Each row was made from one small tree. Brackets hold a mark, then the marks that hang from it, in alphabetical order. Every link used is in the known rows. Write each row's tree.
Known rows:
{Q {Z H R V}}: [10.9 12.4 -25.3 -5.1 18.3 24.4 6.4 -10.0 -1.8 21.0 34.2 -32.9 10.2 -47.7 28.6 9.4 29.3 -5.1 10.4 12.8 22.9 -10.6 -4.5 -0.3 -20.5 -36.1 -13.5]
{X {Y Q} {Z R V}}: [-0.3 6.5 -30.5 9.3 24.3 15.7 -3.3 20.0 -17.1 4.6 23.0 -33.3 2.8 -68.2 30.6 -1.9 44.3 10.0 33.5 0.2 28.8 -8.3 2.1 13.7 0.7 -16.6 -22.9]
{V Z}: [10.9 27.0 0.1 -11.5 14.7 -2.8 6.1 3.6 -9.6 -12.2 27.3 -15.0 3.3 -19.1 4.1 0.7 3.3 -3.8 6.1 12.3 15.9 -5.0 -11.7 -4.0 -1.1 -26.8 -15.6]
{K {Q {V Z}}}: [24.1 12.7 -2.9 -8.0 29.0 0.8 6.7 4.7 -6.8 6.1 29.7 -15.2 2.1 -37.3 37.3 0.7 42.4 6.0 16.8 8.1 23.9 0.5 7.9 3.0 -10.8 -30.8 -37.4]
{X {Y Q} {Z H {R W} V}}: [4.0 -1.1 -47.5 20.3 22.7 24.5 5.1 20.2 -15.7 25.7 29.2 -20.9 7.4 -68.7 38.5 -5.1 50.2 3.5 36.6 27.5 32.7 -10.8 -1.6 10.5 -7.4 -17.8 -15.3]
{K {Y {Z {H V} {R W} X}}}: [23.0 16.8 -10.3 46.9 -13.0 22.9 3.2 1.0 -5.8 21.0 7.4 -1.6 0.9 -52.0 23.3 1.0 45.6 -14.6 10.6 6.1 26.4 -13.0 -27.7 5.8 -4.4 -32.7 -14.4]
{X {Y {Q V}} {Z R}}: [5.8 4.1 -25.6 2.6 29.0 14.1 2.0 23.9 -24.3 6.6 18.9 -24.0 -4.4 -60.6 31.1 -3.8 52.3 12.7 34.4 3.8 26.8 -6.0 9.7 15.4 -2.1 -14.1 -21.8]
{Q V {Z H {R W} X Y}}: [18.1 17.3 -35.8 19.1 16.6 43.2 -0.4 4.5 7.8 39.4 27.4 -36.8 9.7 -66.1 42.3 2.9 68.7 -11.0 16.9 20.2 22.2 -9.0 16.7 4.7 -16.4 -31.9 -20.5]
{E {Y Q {Z {H V} R}}}: [27.9 4.4 -28.3 -16.5 17.4 16.4 3.1 2.4 -8.9 10.3 2.0 -9.0 15.0 -48.1 24.7 1.4 42.6 -0.4 26.5 20.8 31.7 -10.7 -10.9 17.6 -3.4 -30.6 -6.9]
{X Z}: [-0.8 16.6 2.5 8.3 14.9 1.3 2.1 -4.9 -12.6 1.6 26.1 -9.9 -2.7 -27.2 7.0 -6.2 11.7 6.5 13.6 24.4 12.5 -16.6 -4.2 1.6 -0.5 -13.3 -24.1]
{K {Y Q Z}}: [22.7 16.3 -0.6 15.5 14.0 -3.6 5.0 5.9 -18.9 12.3 -1.7 -3.1 -5.0 -40.1 16.2 -3.7 15.7 0.6 15.4 -30.0 25.2 -4.1 -10.7 9.4 7.3 -33.0 -25.0]
{W R}: [6.7 21.2 -8.3 24.5 -19.0 26.9 -14.2 5.6 -12.8 -5.2 21.2 3.4 10.8 -14.9 2.8 -3.6 14.6 -5.4 -0.3 35.1 21.7 -15.4 -12.3 -1.5 -3.8 -8.9 -7.2]
{Q {Z Y}}: [12.8 22.2 -10.5 -2.1 31.1 12.7 -6.9 -2.5 2.1 8.7 17.0 -21.0 -1.0 -35.0 14.5 -2.5 12.7 0.2 9.0 -17.8 15.1 -5.4 12.3 8.4 5.4 -22.5 -22.5]
{X Y {Z {H V}}}: [5.6 2.7 -11.8 -4.3 30.5 16.0 5.8 8.8 -18.6 14.1 20.3 -0.3 -7.5 -37.8 31.3 -1.4 32.5 11.3 38.2 23.9 26.3 -14.7 1.3 18.4 3.7 -13.4 -17.4]
{E {Y {Q V {Z R}}}}: [28.1 10.5 -24.5 -28.5 33.3 16.9 -0.5 9.5 -7.4 6.5 10.8 -18.7 8.7 -49.0 22.6 -1.5 45.5 8.8 30.1 -3.7 22.8 2.2 17.9 13.9 -0.7 -23.7 -25.0]
{Q V}: [8.5 12.7 13.9 -7.4 10.8 14.5 -6.1 3.6 -1.3 -0.2 18.9 -18.6 6.2 -25.2 15.7 2.8 29.2 5.7 18.7 6.4 16.6 -10.9 8.2 -1.3 -5.9 -25.1 -28.6]
{V Q {Z H {R W} {X Y}}}: [27.3 19.2 -41.6 20.0 16.2 26.7 -0.9 12.8 -6.2 18.1 34.6 -19.7 -1.1 -59.4 26.1 -3.5 38.4 -11.8 6.1 39.2 28.0 1.1 -11.1 -0.6 -13.7 -24.9 -8.6]
{E {Y Z}}: [16.4 16.9 -5.7 -23.7 16.3 3.7 -3.1 -0.8 -2.6 -18.3 7.7 2.0 3.0 -38.2 5.9 -1.9 23.1 4.4 20.5 4.0 17.8 -11.0 -6.6 10.1 8.7 -17.5 -16.7]
{Q V {Z R {X Y}}}: [14.9 21.4 -20.9 3.5 20.6 32.0 4.7 11.7 -5.7 16.7 23.5 -33.9 -5.1 -62.7 34.0 6.0 62.4 0.5 18.8 9.1 21.2 -7.4 20.7 9.9 -6.8 -25.8 -28.1]
{H {V Q {Z {R W} X Y}}}: [29.5 23.8 -17.2 34.2 9.5 22.6 -13.3 11.0 11.5 26.7 29.5 -36.7 16.8 -49.4 24.1 0.6 46.9 -12.7 10.2 22.6 23.2 0.7 -17.0 5.7 -2.8 -33.3 -23.4]
{K {Q {V {Z H {R W} X}}} Y}: [35.2 13.7 -16.8 30.6 11.3 17.2 4.9 10.9 -8.1 18.0 22.6 -4.1 -3.7 -61.5 48.9 -1.3 66.8 -4.1 20.1 -14.6 29.3 7.7 -3.4 3.6 -14.7 -34.1 -36.3]
{K {Q {Z R V}} Y}: [28.9 13.1 -15.1 24.3 21.8 11.5 -1.5 -1.0 -4.4 12.9 21.0 -12.5 -6.0 -63.4 40.9 0.6 45.8 2.0 14.6 -47.6 26.4 8.6 -2.9 8.5 -8.9 -33.3 -40.8]
{V Q {Z H R X Y}}: [22.8 23.3 -30.1 7.5 19.0 29.0 -16.5 1.7 4.0 8.0 24.3 -42.6 6.1 -61.2 29.9 2.4 36.4 -12.2 2.0 6.8 26.0 1.8 -8.6 2.3 -15.7 -34.1 -6.4]
{H {V Q {Z R X Y}}}: [26.4 24.5 -9.4 19.1 11.3 22.0 -16.4 7.2 7.7 17.8 23.7 -42.9 13.8 -48.7 25.4 4.9 42.9 -8.8 10.1 10.2 23.8 0.8 -14.2 9.3 -3.1 -36.7 -22.5]

Write each row's tree:
[6.9 12.8 -36.3 51.0 -16.9 53.6 -7.8 8.1 -1.0 4.5 8.7 -1.9 3.7 -54.5 15.5 -7.1 45.7 -17.3 8.0 49.0 30.9 -21.5 -3.5 0.7 -7.6 -9.3 1.8] : {Z H {R W} {X Y}}
[27.1 12.7 -9.8 9.1 25.1 10.1 5.5 3.0 -19.2 24.0 2.2 -2.1 -6.8 -33.8 22.6 -4.3 11.8 2.5 18.3 -31.3 25.2 1.8 6.0 9.0 2.0 -31.0 -24.4] : {K {Y {Q {Z H}}}}
[14.6 10.4 -20.8 40.7 -4.9 25.4 -20.6 3.8 14.3 14.2 39.7 -34.2 21.2 -54.3 13.0 -1.4 36.8 -8.7 5.7 16.4 20.4 -4.3 -21.0 -11.2 -17.2 -24.5 -23.7] : {Z {R W} {V Q}}
[21.6 22.8 -3.6 30.0 6.0 6.9 4.1 5.1 -15.8 16.4 -6.4 -7.7 -5.3 -50.3 20.3 -4.2 23.3 -3.3 11.8 -17.1 25.9 -9.4 -4.2 10.2 10.2 -32.4 -27.0] : {K {Y Q {Z X}}}
[31.2 23.5 -13.8 34.5 4.4 18.3 -1.6 8.3 3.1 31.1 35.0 -29.7 14.9 -40.5 19.8 0.9 40.5 -12.1 6.3 47.1 22.5 -2.3 -21.2 1.4 -7.4 -33.8 -25.3] : {H {V Q {Z {R W} X}}}
[38.1 5.0 -8.2 -0.4 40.4 8.2 9.9 -0.4 -13.0 31.7 19.7 0.8 -14.2 -50.4 56.4 1.0 51.9 9.6 26.8 -35.2 26.9 8.9 13.9 12.6 -12.3 -36.0 -44.0] : {K {Q V {Z H}} Y}
[9.4 20.0 -43.1 32.7 7.4 45.6 -6.6 -1.8 15.5 32.9 27.9 -40.5 16.1 -71.9 35.0 2.8 52.1 -16.6 9.9 18.5 24.0 -13.5 5.3 2.6 -11.3 -31.6 -17.3] : {Q {Z H {R W} V X Y}}
[29.6 17.2 -7.2 24.0 15.3 21.8 -5.3 -3.3 2.5 40.0 26.0 -29.6 6.3 -38.9 22.9 3.0 36.0 -2.3 7.4 29.7 21.6 -5.7 -4.6 8.9 -6.5 -32.4 -30.2] : {H {V {Q {Z R X}}}}
[19.7 11.1 -15.5 38.5 -11.5 49.2 -13.2 -9.8 2.8 27.4 13.2 -26.6 12.6 -46.4 26.1 4.4 45.1 -13.0 4.1 51.0 30.2 -18.0 -10.1 3.9 -19.1 -31.0 -7.7] : {Z {H {V Q}} R X}
[12.2 13.3 -28.9 65.3 -20.3 60.0 -21.9 2.7 18.2 22.0 6.3 -23.1 23.5 -55.0 24.5 -2.1 59.1 -24.2 9.8 39.8 30.2 -20.6 -10.6 5.8 -7.7 -23.4 -3.1] : {Z {H V} {R W} X Y}
[13.3 3.1 -7.9 17.2 -9.4 33.3 -5.7 -7.9 -2.6 8.2 14.3 -14.1 15.7 -25.9 15.9 5.9 30.7 -10.3 10.0 31.7 28.5 -17.3 -22.2 0.9 -20.1 -28.8 1.5] : {Z {H V} R}
[25.9 22.5 -39.3 25.6 14.3 30.2 -13.3 6.6 7.1 19.9 32.0 -34.3 9.4 -62.3 26.7 -3.3 40.9 -16.8 2.0 21.3 25.4 1.8 -12.6 -1.3 -15.4 -30.0 -8.2] : {V Q {Z H {R W} X Y}}
[30.0 14.2 -22.1 30.3 12.1 23.9 6.9 11.6 -13.5 39.9 10.0 -13.4 -0.7 -55.4 34.8 -3.4 47.8 -4.9 20.7 -11.9 26.8 1.2 7.7 6.6 -6.4 -33.7 -29.3] : {K {Y {Q V {Z H {R W} X}}}}
[6.5 6.6 -24.6 34.3 8.0 25.7 -5.6 1.5 1.0 22.8 28.2 -18.6 13.3 -46.2 24.7 -4.5 46.5 -6.7 21.3 28.3 21.7 -14.7 -18.1 6.7 -11.5 -19.4 -10.3] : {X {Z {H V} {R W} Y}}
[21.1 19.0 -28.3 8.3 4.4 22.4 -11.3 3.0 10.5 2.1 20.9 -20.3 14.9 -73.4 18.6 -0.7 53.4 -5.5 17.6 22.3 22.0 -9.4 -11.1 6.1 -0.9 -23.6 -23.6] : {E {Y {Z {R W} {V Q} X}}}
[17.3 6.4 -21.1 -4.3 22.8 3.7 18.0 -4.3 -19.9 32.5 7.5 -12.8 6.1 -34.2 24.6 -1.6 14.1 -2.5 11.7 34.6 32.0 -19.3 -5.8 8.2 -6.5 -36.2 -9.6] : {Y Q {Z H}}
[22.3 12.6 -24.0 -13.5 16.7 8.8 -2.1 6.0 -9.1 -8.3 1.3 -9.4 10.1 -50.0 11.3 -3.4 34.1 0.3 18.5 5.8 26.4 -7.8 -7.1 12.8 2.6 -23.0 -11.3] : {E {Y Q {Z R}}}
[18.6 15.5 -21.3 -2.9 4.3 10.0 -2.8 3.5 1.2 -15.2 14.8 2.0 9.6 -46.9 2.6 -4.8 36.7 -4.7 15.1 14.9 19.1 -9.9 -16.9 4.9 1.0 -15.5 -10.8] : {E {Y {Z {R W}}}}
[26.3 9.0 -32.8 -20.3 29.9 19.9 -0.7 1.7 -9.7 5.9 5.6 -7.1 7.0 -43.3 18.7 -4.4 28.0 3.6 23.7 6.5 26.9 -2.4 10.1 13.5 -1.6 -21.2 -12.0] : {E {Y {Q {Z H R}}}}
[20.6 11.0 -43.9 6.7 6.8 28.7 0.7 5.5 0.3 18.6 9.0 -18.5 20.5 -71.5 30.3 -1.7 56.0 -7.4 24.9 36.4 31.4 -15.3 -3.3 10.9 -2.4 -29.9 -14.6] : {E {Y Q {Z H {R W} V X}}}
[15.2 10.7 -19.5 -11.2 28.2 13.8 0.1 28.1 -18.2 -3.5 11.8 -22.0 -0.3 -46.9 24.2 0.0 39.7 5.7 28.4 -8.8 30.4 0.1 10.0 11.3 2.3 -21.9 -17.2] : {X {Y {Q {V {Z R}}}}}
[10.1 22.6 -16.8 23.8 -1.9 19.8 -6.4 -5.3 5.3 16.2 26.8 -44.7 11.7 -71.6 24.8 7.5 44.6 -9.4 0.7 23.9 23.5 -17.3 -18.1 0.2 -12.1 -37.9 -22.0] : {Y {Z R {V Q} X}}
[38.2 9.9 -25.6 36.0 20.0 27.0 9.1 3.2 -7.3 39.4 21.7 -4.1 -9.0 -68.7 55.8 -1.6 72.8 -3.2 18.3 -10.5 29.1 4.3 9.5 8.6 -17.1 -33.6 -40.0] : {K {Q V {Z H {R W} X}} Y}
